Known rows, with every way that one mark hangs from another
z_23[z_885]: [-2.09  1.05 -2.20 -1.97 -1.11 -1.77 -1.69 -0.10 -3.62  0.82  2.01  0.63
  0.26  1.50 -2.45 -0.09 -5.89  0.87  0.97  0.69 -2.73 -1.69]
z_885[z_23[z_584[z_86[z_238]]]]: [ 1.36 -1.62 -2.22  4.06  0.35  0.34 -4.31 -0.54  1.51 -3.66  0.74 -1.78
  0.12 -2.70  1.90 -0.40  2.96 -3.14 -3.75  0.38  0.41  0.41]
z_23[z_584[z_86[z_238 z_401]] z_885]: [-1.12  0.28 -3.34  0.04  2.79 -0.89 -3.90 -0.87  2.57  2.83  1.56 -0.17
 -2.56 -0.86 -0.71  1.57  5.11 -3.13 -5.29  1.22 -0.57  0.62]
z_86[z_238[z_974] z_401]: [ 0.52  0.22  2.96  0.85  1.23 -0.84 -0.27 -1.57  4.40  2.87 -1.14 -0.73
 -4.95  2.83 -3.72 -3.11  3.46  2.75 -0.03  3.65 -0.92  0.60]
z_86[z_238]: [ 0.61 -0.43  1.03  0.69 -0.27  0.39 -1.66 -1.52  1.51  0.33  1.11 -1.61
 -2.00 -1.42 -2.58 -4.37 -0.66  1.02  0.69  2.03 -1.34 -2.29]
z_238[z_86[z_401] z_974[z_885[z_23]]]: [ 1.06 -0.95 -0.44  1.56 -1.96 -1.31  0.36  1.61 -2.74 -3.53 -4.19  0.81
 -1.85  3.03 -0.77  0.33 -0.20  0.81  1.85 -2.82 -1.26  1.98]
z_401[z_86[z_584]]: [ 3.74 -1.24  0.43 -0.73  0.32  2.12  2.12 -1.50 -1.51  1.86  0.99  0.08
  0.85  0.28  0.59  1.45 -3.39 -1.77  2.91  0.75  0.31 -0.24]
z_885[z_23[z_584[z_86[z_238 z_401]]]]: [ 1.14 -1.02 -0.81  5.16  2.52 -0.58 -3.92 -2.45  3.16 -1.11  0.99 -1.05
 -2.22 -1.95  0.56  0.07  6.79 -3.31 -3.06  0.87  0.11  1.16]
z_974[z_238[z_86] z_885]: [-2.73 -1.29  0.95 -5.36 -4.18  2.21 -1.15  3.62 -3.48 -2.02  0.48  1.61
 -0.61 -3.02 -0.27 -2.75 -4.20  0.54  2.88 -5.46 -0.54 -1.92]
z_974[z_238[z_86]]: [-3.01 -1.68  1.24 -3.36 -2.24  1.58 -0.56  1.14 -1.00 -2.25  1.85  2.63
 -3.06 -2.92 -1.13 -2.17 -4.49  0.04  1.28 -1.97 -0.34 -3.15]
z_974[z_238 z_885]: [-3.22  0.89  3.49 -5.67 -3.66  1.56 -2.20  3.31 -2.79  1.52  1.79  0.36
  1.37 -1.39 -0.84 -4.33 -3.70  2.73  5.22 -4.40 -0.94 -0.27]
z_23[z_584]: [-1.10 -0.34  0.43 -0.32  3.00 -0.64 -4.28  0.04 -0.31  0.50  1.76 -1.41
 -0.63 -0.89 -3.15 -2.72 -5.05  0.09 -0.85  0.40  0.46 -1.44]
z_23[z_584[z_86] z_885]: [-1.57 -0.30 -4.39 -2.59  0.50  0.16 -3.86  1.07 -1.89 -0.11  1.76 -0.17
  0.50  0.12  0.40  2.71 -3.99 -2.01 -3.69  0.00 -0.38  0.04]
z_584[z_23[z_885] z_86]: [-1.95  0.97 -3.05 -1.14 -3.29  0.81  1.60  0.21 -1.68 -1.46  0.78 -0.18
  3.41  0.60  3.38  2.71 -3.12  0.27 -0.35  0.02 -1.24 -0.37]
z_974[z_238[z_86] z_885[z_23[z_584]]]: [-3.40 -0.93 -0.55 -1.05 -2.13 -0.39 -4.58  4.63 -4.61 -4.97 -0.10  1.82
  1.86 -4.06  0.73 -1.79 -2.24 -1.73 -0.12 -7.78  0.89 -0.81]
z_238[z_86]: [ 0.23 -2.35 -1.44 -0.34 -0.66  1.00  0.04 -1.05 -1.50 -3.35  0.51  0.08
 -3.33 -1.30 -1.94 -1.40 -5.85 -0.80  0.66  0.46 -0.91 -3.37]
z_885[z_23[z_584[z_86]]]: [ 0.71 -1.45 -1.98  2.66  0.42  0.24 -3.69 -0.28 -1.12 -4.10  1.28 -1.25
  0.87 -1.05  1.59  1.02 -2.03 -2.43 -1.77 -0.36  0.41  0.86]
z_584[z_23[z_885] z_86[z_238 z_401]]: [-1.56  1.50 -1.90  1.39 -1.60 -0.08  1.41 -1.85  2.71  1.42  0.36 -0.18
 -0.08 -0.56  2.15  1.54  5.91 -0.71 -1.66  1.34 -1.35 -0.08]
z_584[z_23[z_885] z_86[z_401]]: [-2.20  1.73 -1.78 -0.14 -1.30  0.01  2.08 -1.74  0.12  1.20  1.08  0.52
  0.63  1.07  2.28  2.91  0.76 -0.01  0.25  0.78 -1.33  0.47]
z_86[z_238[z_974] z_401 z_584]: [ 2.73  1.24  4.00  1.41  4.64 -2.05  1.50 -1.98  3.42  5.09 -0.72 -0.27
 -2.15  2.98 -3.16 -0.64  4.27  2.27  0.51  4.05  1.05  1.96]
z_23[z_584[z_86[z_401]] z_885]: [-1.95  0.38 -3.22 -1.23  2.94 -0.78 -3.24 -0.97 -0.02  2.62  2.22  0.39
 -2.20  0.70 -0.72  3.17  0.07 -2.25 -3.23  0.45 -0.85  0.93]

Rows
[ 0.70  1.32 -2.20 -0.24 -1.41  0.02  3.84  0.09 -3.08  1.29 -0.15  1.58
  5.93  0.68  3.50  4.40 -2.49 -1.55  1.25 -0.94  0.18 -0.53] -> z_401[z_86[z_584[z_23[z_885]]]]
[ 0.69  0.47  0.88  0.38 -3.81 -1.13 -1.26  2.97 -4.12 -2.96 -2.70 -1.04
  2.71  3.95 -0.09 -1.57 -3.78  3.32  3.38 -2.37 -1.10  2.92] -> z_238[z_974[z_885[z_23]]]
[-1.26 -0.96  2.10 -3.20  0.98  0.47  1.68  0.26 -2.04 -0.11  2.48  3.01
 -0.47 -2.54 -0.86  0.35 -3.77 -0.57  1.68 -1.44  1.34 -2.09] -> z_974[z_238[z_86[z_584]]]
[-1.61  3.40 -0.41  0.00  1.08 -2.92  2.67  0.04 -3.35  1.49  1.21  0.82
  6.27  0.78  0.22  2.35 -3.74  1.28  1.58  0.18  0.16 -0.68] -> z_86[z_584[z_23[z_885]]]
[ 1.57 -1.20  0.83  1.07  0.56  1.94 -0.24 -3.34  4.29  2.13  1.52 -1.42
 -5.05 -0.82 -0.56 -1.26  4.98 -1.00  0.17  3.00 -0.98  0.01] -> z_584[z_86[z_238 z_401]]
[-2.72  0.87  4.29 -0.32  2.33 -0.69  4.47 -0.74  0.88  1.58  1.44  3.43
  0.41 -3.00  0.28  0.53  1.88  0.11  2.54 -1.40  2.44 -1.62] -> z_974[z_238[z_86[z_401 z_584[z_23]]]]
[ 1.50  0.84 -2.37  1.17 -1.51 -0.07  3.10 -0.25 -0.57  1.51 -0.88  1.08
  5.02 -0.96  3.55  2.94  2.60 -2.35 -0.76 -0.17  0.23 -0.88] -> z_401[z_86[z_238 z_584[z_23[z_885]]]]
[ 0.37 -0.86 -0.71  3.79  2.67 -0.52 -3.23 -2.25  0.76 -1.27  1.57 -0.29
 -1.56 -0.32  0.26  1.63  1.95 -2.62 -1.08  0.15  0.00  1.78] -> z_885[z_23[z_584[z_86[z_401]]]]
[-0.15  1.18 -2.43 -0.66  0.43 -2.34  4.73  2.22 -3.07 -1.87 -2.76  2.21
  4.25  2.90  1.32  4.57 -4.05  0.85 -2.14  0.02  1.23 -0.31] -> z_238[z_86[z_584[z_23[z_885]]] z_974]
[ 1.03 -1.65 -1.03  0.37  1.65  2.24 -3.84 -0.17  3.21 -0.37  1.11 -2.68
 -2.06 -2.78  0.49 -1.55  1.31 -2.26 -4.22  1.39  1.15 -0.63] -> z_23[z_584[z_86[z_238]]]
[ 1.92 -0.92 -0.91 -2.58 -0.79  2.52 -3.73  4.22  2.04 -0.46 -3.16 -3.45
  0.59  0.62  1.75 -1.44  1.84  0.72 -4.01 -1.56  1.78  2.92] -> z_23[z_584[z_86[z_238[z_974[z_885]]]]]
[ 2.85  0.47  2.63  0.21  2.42 -1.14  1.37 -0.26  1.68  2.31 -0.95 -1.23
  0.54  2.47 -2.08 -1.14  0.29  2.38 -0.43  3.66  1.46  1.18] -> z_86[z_238[z_974] z_584]
[ 3.23 -0.49 -0.76  1.13 -0.94 -1.36  2.07  2.70 -5.57 -4.45 -3.68  0.49
  3.38  2.59  0.79  2.11 -3.12  0.48  1.82 -3.25  0.88  2.30] -> z_238[z_86[z_584] z_974[z_885[z_23]]]
[ 2.85 -2.65 -0.08 -0.81 -3.54  2.91  0.11  0.37  2.85 -0.20 -2.91 -0.90
 -2.66  1.81  0.83 -1.47  0.81  0.26 -1.28  2.06 -0.60  0.01] -> z_401[z_86[z_238[z_974]]]
[ 1.08  1.84  2.61  2.74  2.03 -1.01  2.46 -1.25  1.73  1.63  0.23 -1.37
  4.10 -2.10  0.08 -1.99  1.80  1.06  1.24  1.94  1.78 -1.42] -> z_86[z_238 z_584[z_23]]
[ 0.67  0.71  2.60 -1.12 -0.50 -0.06 -1.12  1.14  1.89  3.42 -2.71 -1.61
 -2.56  2.83 -2.67 -3.58  3.70  3.28  1.82 -0.05 -0.72  2.26] -> z_86[z_238[z_974[z_885]] z_401]
[ 0.89  0.09  2.04  1.59 -1.20  1.89  2.69 -1.18  6.21  0.84 -2.61 -1.50
 -1.55  1.79  2.28 -0.33  6.49  1.98 -1.54  3.28  0.97  1.88] -> z_584[z_23 z_86[z_238[z_974] z_401]]
[ 0.54 -1.97  0.53 -0.31  1.05 -0.22  1.31 -0.97  1.33 -0.95 -2.17  0.88
 -6.16  2.94 -3.04 -0.12 -1.81  1.25 -0.26  1.72 -0.48 -0.62] -> z_238[z_86[z_401] z_974]
[ 2.68 -1.11 -0.28 -3.11 -4.01  3.57 -0.64  3.02  1.14 -0.69 -3.07 -3.10
 -0.13  1.75  2.00 -1.42  1.28  2.04 -0.47 -0.19  0.12  2.73] -> z_584[z_86[z_238[z_974[z_885]]]]
[-3.18 -1.20  2.67 -2.40 -0.27  0.60  0.22 -0.80  0.66  0.29  2.20  3.20
 -5.61 -2.06 -2.55 -1.75 -0.70 -0.10  1.96 -1.12 -0.88 -2.51] -> z_974[z_238[z_86[z_401]]]
[ 0.71  2.37  3.87  4.00  3.93 -1.95  3.25 -3.24  3.52  4.22  0.46 -0.67
  1.69 -1.40 -1.01 -1.63  5.72  0.80  2.06  2.12  1.70 -0.57] -> z_86[z_238 z_401 z_584[z_23]]
[ 2.04 -1.57 -1.63  3.18 -0.12  0.10 -3.46  1.24  2.44 -3.99 -1.88 -1.97
 -0.04  1.05  2.01  0.42  3.08 -1.02 -5.59  1.26  1.08  2.34] -> z_885[z_23[z_584[z_86[z_238[z_974]]]]]
[-0.35  0.27  1.49  1.30 -0.39  2.08  2.50 -2.54  2.69  0.59  0.80 -1.31
 -0.76 -0.34  1.95  0.26  1.39  0.57  2.02  1.67  0.18  0.29] -> z_584[z_23 z_86[z_401]]
[-1.80  4.12  0.68  1.24  3.40 -3.84  3.10 -2.05 -1.64  4.46  1.64  1.70
  3.70  1.55 -1.12  2.74  0.42  0.74  2.46  0.83 -0.05  0.15] -> z_86[z_401 z_584[z_23[z_885]]]
[-0.69  1.33 -3.00  0.44  0.84 -1.99  3.64  0.20 -3.89 -1.61  0.07  1.97
  4.24 -0.86  1.10  3.69 -4.19 -1.23 -0.66 -1.07  0.58 -2.29] -> z_238[z_86[z_584[z_23[z_885]]]]
[ 1.90 -0.69  1.00  1.15  4.88 -1.14  2.82 -3.29 -0.69  1.50  1.19  1.49
 -3.43 -0.59 -3.31  1.32 -0.99 -1.62  1.92  1.38  0.65 -1.39] -> z_238[z_86[z_401 z_584]]
[-1.14  0.77 -3.12  0.28 -3.50  0.89  0.73  0.26  0.98 -1.40  0.19 -0.69
  2.67 -1.16  3.65  1.29  2.14 -0.51 -2.32  0.74 -1.18 -0.88] -> z_584[z_23[z_885] z_86[z_238]]
[-1.32  0.44  3.03 -3.92  1.42  0.23  1.69  1.13 -2.48  2.70  1.11  2.82
 -0.40 -2.02 -1.20 -0.21  0.90 -0.01  4.51 -4.36  1.08  0.14] -> z_974[z_238[z_86[z_401 z_584]] z_885]
[ 1.69  0.21  0.58  1.69 -4.05 -0.94 -1.84  2.68 -1.38 -2.73 -3.47 -1.63
  1.91  2.38 -0.02 -2.84  1.41  2.62  1.27 -1.72 -1.26  2.34] -> z_86[z_238[z_974[z_885[z_23]]]]
